Each row was made from one walk, in order. Every step used is in the known rows, and no mark comes twice. Write each row's walk.
Known rows:
kigeviv dinul: [1,58,21,10,16,28,2,-14,10,37,9,32,34,-13,3,37,6,-35,-5,4,-17,15]
davu dinul kigeviv badi: [49,-37,-7,-8,3,18,-23,26,23,-14,33,-5,28,-36,32,-38,-11,65,-16,-7,-8,-12]
bufav patuku mitak badi kigeviv dinul davu: [45,18,8,6,30,-9,-7,48,8,12,37,-2,-2,-17,8,30,-15,56,34,-34,-23,-13]
kigeviv dinul davu badi mitak patuku: [-32,2,-55,17,-4,1,23,27,15,-2,52,-38,-25,1,12,23,34,35,-44,9,37,3]
davu badi mitak patuku bufav nazu: [-28,-26,-27,10,-22,-30,51,-52,-22,-12,-70,-23,-6,51,-23,-1,-14,-39,41,6,28,27]
nazu bufav patuku mitak badi kigeviv: [-12,33,34,4,-8,-5,-34,37,-7,-16,-30,-10,-24,-2,-13,-1,-6,-15,6,30,-23,-28]
dinul kigeviv badi mitak patuku bufav nazu: [30,-67,-10,-13,6,-47,41,-46,-12,-15,-65,7,-9,33,-19,1,-13,12,48,-12,37,21]
dinul kigeviv badi mitak patuku bufav: [3,-61,-10,-21,-20,-31,13,-33,-6,-6,9,20,16,2,-31,19,36,18,15,-23,26,-4]
badi mitak patuku bufav nazu: [-18,-19,5,-3,-2,-29,53,-77,-30,1,-83,9,-15,49,-27,-1,-6,-52,47,-4,17,30]
mitak badi: [-51,-31,20,-16,-22,23,-32,3,-4,24,0,0,-20,-29,52,-56,-2,2,-39,5,-51,-19]
patuku mitak badi kigeviv: [-33,28,15,12,10,7,-15,43,-8,5,-1,7,-12,-20,-9,-41,-6,-20,-33,19,-7,-27]
fibo mitak badi kigeviv dinul: [9,75,-1,25,26,-15,-10,47,24,51,2,22,-18,-24,-14,29,32,-13,-37,65,27,8]
mitak badi kigeviv: [-39,34,19,11,-2,-4,-21,19,-12,15,-7,3,-17,-12,18,-31,-10,-48,-63,49,-3,-37]
dinul kigeviv badi mitak: [66,-39,-20,3,37,21,-6,26,-5,-13,1,-41,10,6,-3,-37,-19,22,-43,-12,62,-2]
kigeviv badi: [-12,-52,1,-6,-13,31,-23,-12,19,-12,5,-1,13,-10,43,-42,-10,4,-10,10,-2,-10]
badi kigeviv: [-31,70,23,14,6,12,-7,-12,-16,-8,-8,16,15,16,0,-21,-26,-89,-53,42,-4,-23]
fibo mitak badi kigeviv dinul davu: [39,24,-15,-13,25,-25,-23,52,20,15,56,9,-33,-30,15,5,-8,46,-15,0,0,7]
nazu bufav patuku mitak badi kigeviv dinul davu: [60,27,17,-15,12,-24,-31,46,8,-10,37,-4,-19,-22,2,49,-22,48,51,-31,-25,-10]
bufav patuku mitak: [-15,-5,35,9,4,61,0,-8,-5,-21,-40,1,28,26,-9,-19,-10,14,52,-35,-77,13]
fibo mitak patuku bufav: [-58,-31,0,-34,-51,-22,0,-54,7,-10,-3,55,-12,4,-25,3,53,-4,21,11,-36,31]
badi kigeviv dinul davu: [39,50,4,-8,26,-11,-7,16,2,3,60,19,11,-15,14,22,-35,-1,-4,-24,-7,-7]
nazu bufav patuku mitak badi kigeviv dinul: [28,77,33,20,15,-11,-18,42,13,28,-20,9,-5,-14,-28,73,18,-10,29,34,2,-10]

Write each row's walk:
[-40,-41,14,-15,-7,35,-23,29,0,11,7,5,-16,-40,17,-64,0,35,-4,-32,-58,-4] : patuku mitak badi
[28,19,-61,26,16,23,7,41,-9,-6,41,-80,12,15,-8,-6,-31,-1,-33,-17,57,9] : kigeviv dinul davu badi mitak
[8,71,11,31,33,0,3,48,12,47,10,25,9,-31,-26,34,20,-14,-11,20,17,-8] : patuku mitak badi kigeviv dinul
[-9,-48,-19,-6,10,1,10,15,15,-11,19,-7,-29,-5,17,-7,41,47,-57,12,40,-7] : dinul kigeviv badi mitak patuku
[34,14,6,-26,17,7,-12,-1,7,5,65,19,16,-22,31,11,-32,25,12,-52,-36,8] : kigeviv dinul davu
[37,-34,-13,5,7,-41,51,-37,-14,-1,-60,-3,-10,22,-26,0,3,17,51,-8,39,23] : davu dinul kigeviv badi mitak patuku bufav nazu
[-6,21,60,-23,-42,26,-47,-48,-9,-40,-61,-17,2,40,24,31,-21,-37,43,19,-77,-3] : nazu bufav patuku
[23,-21,-16,23,27,40,2,2,-9,4,-18,-46,-3,16,-3,-44,-3,-26,-34,5,70,4] : kigeviv badi mitak
[10,-29,-13,-2,-20,-23,23,-26,-8,7,13,11,13,-7,-37,18,52,22,17,-19,27,0] : davu dinul kigeviv badi mitak patuku bufav
[33,26,1,-9,21,-21,-17,35,5,19,63,11,-8,-32,26,17,-23,25,-11,-19,-9,-18] : mitak badi kigeviv dinul davu
[-2,-5,-54,-1,-25,9,-17,35,20,-25,78,-41,33,-10,38,2,-45,33,-8,-21,-17,-3] : kigeviv dinul davu badi
[-75,-3,-44,20,-21,20,19,7,4,-11,16,-42,-24,18,12,-8,36,-5,-68,33,27,-2] : davu badi mitak patuku
[-5,-15,-22,14,10,9,21,23,14,3,22,-15,-31,-14,10,-10,56,53,-55,17,41,-6] : davu dinul kigeviv badi mitak patuku
[2,5,47,-21,-20,44,-28,-9,-4,-49,-40,-2,9,19,-17,2,-16,4,72,-30,-78,16] : nazu bufav patuku mitak
[-7,95,-21,45,8,2,5,36,16,20,22,-7,42,0,-14,51,-5,-52,-35,54,36,-11] : davu badi kigeviv dinul
[-4,-12,24,-13,-13,-17,28,-88,-33,-7,-85,20,21,42,-14,-20,-50,-69,68,-17,-24,30] : patuku bufav nazu
[-43,-15,4,-9,-27,-11,26,-63,-25,7,-10,22,8,19,-37,12,41,-46,11,-16,5,6] : badi mitak patuku bufav
[-31,-47,-8,-4,-28,-15,21,-51,-10,6,-8,16,4,11,-29,13,49,-21,22,-9,30,0] : kigeviv badi mitak patuku bufav
[41,-76,0,-30,0,8,-35,15,24,-31,28,7,28,-23,42,-35,-30,63,-18,-14,-10,-14] : dinul kigeviv badi
[-39,-26,17,-15,-23,-33,41,-86,-19,-7,-74,35,-6,35,-5,1,-12,-45,57,-3,-24,26] : mitak patuku bufav nazu
